In the rows, zero is written as 128.
Known rows, with every step that occurs:
gemek pava: [122 135 110 153 123 123  68 136 163 153 121 142 111 135 129 128 109 126
 125 120  79 132 128 134 116 138 135 158 129 143]
kure dazu dudus dozo pogat vonif ragorig: [136 141 166 108 189 112 152 157 123 107 109 106 103  70  56  76 101 108
 138  59 132 110 202 150 127 129 165 130 166 132]
dazu dudus dozo pava: [136  94 131 144 145 106 132 130 102 105  66  93 127  86 120 114 125  98
 139 109 145 154 146 156 120  64 152 119 175  94]
pava gemek: [104 135 107 145 145 116 137 132 104 131  95 138 147 143 128  99 113 144
 108 125  96 146 144 113  99 131 144 154 143 155]
kure dazu dudus dozo pogat: [137 154 116  80 215 134 154 157 138  96  92 130 144  89  53 110 109 107
 132  74 131 115 167 176 147 108 175 140 164  96]
gifum pava dozo dudus: [138 125 168 140 120 124 116 116 102 176 153 125 112 103 161  99 117 135
 104 140  99 168 111 144 128 160 135  57 133 105]
kure dazu dudus dozo pava gemek: [136 106 102  86 201  86 165 186  99 128  27  89 155 109  86 107 122 109
 124  89 168 124 168 143 121  84 156 103 194 105]
vonif ragorig gosi: [117 114 152 166  73 150 104 103 128 163 127 111 140 120 110 100 137 162
 147 105 121 162 148 108  94 162 137 142 154 160]
dazu dudus dozo pava gemek: [131 100 111 139 156  84 151 168  82 101  54  82 151 105 118  96 129 107
 127 109 154 147 159 127  97  48 147 120 186 113]
dudus dozo pogat: [166 162 104 124 151 130 111 116 117  76 155 120 141  99  96 132 110 105
 105 116 120 153 138 158 137 110 163 161 145 130]
dozo pava gifum: [143 109 120 183  84 103 136 114  82 127 108 101  94 104 131 153 123 147
 150 128 126 167 114 129 126 162 102 141 143 105]
dudus dozo: [139 133 120 135 162 128  93 107 112 112 114 111 139 111 131 111  99  97
 111 131 128 152 147 175 130 116 161 169 159 128]
ragorig kodeno pogat dozo dudus: [114 132 118  59 126 167 133  96 174 119 169 145 173 219 148 192 145 125
 148 174 168  97 111 118 154 112 132 117  70 114]
pogat gemek pava dozo dudus: [164 156 168 181  76 115  65 134 139 185 141 114 126 121 141  85 146 145
 119 136  76 164 105 129  89 153 114 119 144  70]
pava dozo pogat kodeno: [150 153 119 138 145 121 153 137 102 111 195 143 123 117 108 104  94 122
 124  80  96 129 138 127 174 144  94 112 105 119]
gosi ragorig kodeno pogat gemek: [124 159 160 145  85 148 168 105 161 133 100 137 154 151 168 177 168 138
  94 157 114 106  72 111 131 141  84 143  90 143]
kure dazu dudus: [ 77 119 141 104 201 140 160 131 145 152  49 150 125 115  84  89 116 132
 149  79  97 112 163 161 126 145 160 128 147 103]
gosi ragorig kodeno pogat vonif: [128 147 164 137 112 134 164 131 139 154 133 141 129 160 168 196 117 131
 113 144 113  81 102  85 149 151  66 157  54 172]
kure dazu dudus dozo pava: [142  97 121  95 192 110 147 146 116 131  39  97 130  89  90 122 114  97
 134  89 157 132 154 172 144 103 167 104 178  85]
gosi ragorig vonif: [122 125 160 162 111 143 143 130 133 160 129 133 122 156 146 152 130 126
  99 145  80 113  95 134 114 143 132 155 101 139]
vonif ragorig kodeno pogat: [ 94 101 128 119  94 154 138  94 168 122 140 156 122 136 136 162 162 126
 145 174 153 131 133 108 130 146 131 127 107 168]
pogat vonif ragorig: [107 124 178 178 110 119 110  91 102 144 127 129  83 100 135  78 101 134
 124 111  86 147 169 119  98 167 142 142 132 171]
vonif ragorig kodeno pogat gemek: [108 122 173 141  76 143 149  80 174 115 114 138 136 130 153 135 181 138
 135 180 135 136 122 101 100 147 133 125 114 149]
pogat gemek pava dozo: [161 137 172 184  92 100  78 146 148 174 122 120 113  98 139  78 135 138
 108 121  79 146 119 134 104 148 109 148 138  97]
gosi ragorig: [111 148 119 167 107 143 129 112 112 158 104 140 121 122 135 131 112 127
  81 101  86 131  96 160 134 152 111 147 133 152]
dazu dudus: [ 71 113 147 156 155 139 145 118 126 128  72 144 125 110 120  79 122 132
 154  98  84 133 155 144 102 107 147 142 148 108]
kodeno pogat gemek pava dozo dudus dazu: [171 182 132 132  97 120  86 169 127 132 196 134 124 113 137 113 165 155
 143 156 132 133  86  83 102 133  93  91 141  92]
dazu dudus dozo: [107 116 141 139 180 125 121 127 118 106  79 113 138 103 120  72 107  95
 145 106 123 137 167 171 114  80 155 162 170 102]
vonif ragorig: [ 94 112 135 161 100 142 106  86 126 136 123 138  99 101 116  89 130 125
 119 123 106 165 146 153 106 156 158 127 154 160]
kure dazu dudus dozo pogat kodeno: [124 168 110  67 252 125 169 162 135  85 115 121 145 125  67 104  74  82
 149  48 133  90 175 164 177 103 138 117 149 101]
kodeno pogat: [120 130 125 116 134 136 129 105 135 100 121 159 152 129 137 145 125 139
 123 157 127 144 132 117 135 119 135 137 119 155]

Rows:
[151 101  86  80 125  94 157 152 114  82 115 122 179 163 129 163 132 147
  95 139 198 112 127  92 150  59 120 102 116 167] | kodeno pogat dozo pava gemek
[150 157  91 144 115 134  64 174 110 177 205 138  87 115 121 108 132 138
 149 117 105 138  99 118 114 160 113 105 144  90] | gemek pava dozo dudus dazu
[172 145 110 153  99 112  90 173 148 146 186 143 108  96  93 127 125 145
 117 103  83 137 127 128 144 145 113 142 116 122] | gemek pava dozo pogat
[123 121 119  76 152 138 123 111 153  84 143 152 166 159 134 137 114 131
 113 140 166 100 140 138 165  87 133 140 101 156] | kodeno pogat dozo
[108 172  95 128 138 164 119 106  82 124 167 148 102 128 122 115 130 138
 155 123 100 142 102 121  96 158 152 104 144 106] | dozo dudus dazu
[135 146 136 122 143 135 131 142  74 155 189 132  80  82 147  93 123 139
 125 124 113 143  96 126 127 171 130  44 137 111] | gifum pava dozo dudus dazu
[103 129 134 131 159  99 153 140 109 129  90 128 128 118 157  97 103 141
  85 127  99 138 131 109 105 131 151 106 134 180] | gifum pava gemek
[114 161  88  89 156 164 115 112  99 107 188 138 122 159 119 109 118 127
 141 105 140 104 107 143 122 131 153 105 129 108] | pogat dozo dudus dazu
[103 121 129 105 129 150 149 103 164 121 127 160 145 161 151 185 142 130
 147 180 131 116 120  99 142 135 125 149  79 142] | ragorig kodeno pogat
[171 117  93 136 139  84 124 144  74 106  89  84 151 116 132 134 120 111
  90 134 159 164 138 127 116  87 149 129 176 139] | dudus dozo pava gemek
[121 160  84  58 155 164 125 125 111  77 204 152 150 167 122 146 132 135
 145 138 182  97 109 116 142 100 134  91 118 127] | kodeno pogat dozo dudus dazu
[141  92 130 178 134  91 138 143  78 101  81  68 113  86 119 117 114 108
 175 107 166 156 151 159 122  94 110 149 181  73] | dazu dudus dozo pava gifum
[146 109 167 153  50 111  99 145 199 165 155 129 117 116 147 127 185 135
 135 176 143 125 119  98 120 150  88 122 109 133] | vonif ragorig kodeno pogat gemek pava dozo
[137 152 109 133 126 153 115 130  65 155 195 144  97 106 122  89 132 146
 146 121 109 154 112 131 115 167 123  93 149  84] | pava dozo dudus dazu
[ 97 112 184 169 104 134 137  95 137 164 131 128  78 131 146 118 116 124
 149 133  94 117 155 104 104 184 134 152  95 161] | pogat vonif ragorig kodeno
[121 132 176 116 141 132 154 112 147 129 131 144 127 161 168 177 116 136
 152 167 112  94 140  64 133 148 108 165  55 155] | ragorig kodeno pogat vonif
[122  74  93  81  80 109 173 141 150 101 139 117 157 176 132 182 169 133
 121 160 217  99 127  87 145  88 122  87 105 178] | vonif ragorig kodeno pogat dozo pava gemek
[ 83  99 135 152  94 156 131  84 160 157 125 144  95 130 131 128 150 117
 142 142 109 134 135 138 114 174 150 138 116 145] | vonif ragorig kodeno
[113 139 114 124 102 155 157 119 158 143 124 151 143 164 156 207 145 128
 107 157 130  98  80 117 158 144  85 142  83 161] | gosi ragorig kodeno pogat
[148 115 122 160 113 111  71 163 148 185 146 134 104 109 125 104 111 132
 121 120  93 138 128 141 137 148 106 153 128 116] | gemek pava dozo
[156 125 167 138  92 110 108 158 198 162 140 134 141 137 160 148 168 141
 130 177 122 114 106  90 131 139  81 146  85 110] | ragorig kodeno pogat gemek pava dozo
[142 164 140 183  59 112 127 160 179 154 124 112 129 160 162 199 153 138
 133 155 127  89  65  96 133 163  22 184  96 131] | gosi ragorig kodeno pogat gemek pava gifum
[161  94 108 109 103 103 145 132 107  79 143 106 142 145 127 182 120 142
 145 141 207 119 123 125 175 105  85 128 112 126] | kodeno pogat dozo pava gifum
[170 102 110 134 126 108 104 108  96 109 107  94 123  98 133 147 118  99
 105 133 148 167 127 162 134 104 154 124 164 116] | dudus dozo pava
[116 136 119 105 131 158 101  89 126 132 147 131 149 178 127 120 113 126
 121 121 124 128 124 168 127 120 155 121 122 104] | pogat dozo dudus
[139  98  87 108 130  95 151 140 100 111 101 111 150 156 123 129 121 139
  94 108 154 118 129 118 134  84 140 114 131 143] | pogat dozo pava gemek
[110 152  87  44 148 181 143 120 147  96 208 151 143 199 141 183 151 129
 169 157 183  71  94  98 150 119 125 105  74 116] | ragorig kodeno pogat dozo dudus dazu
[ 97  89 122  78 111 155 138 102 187 107 161 146 142 168 134 157 152 114
 133 154 192  90 138 134 158 117 131 129  83 169] | vonif ragorig kodeno pogat dozo
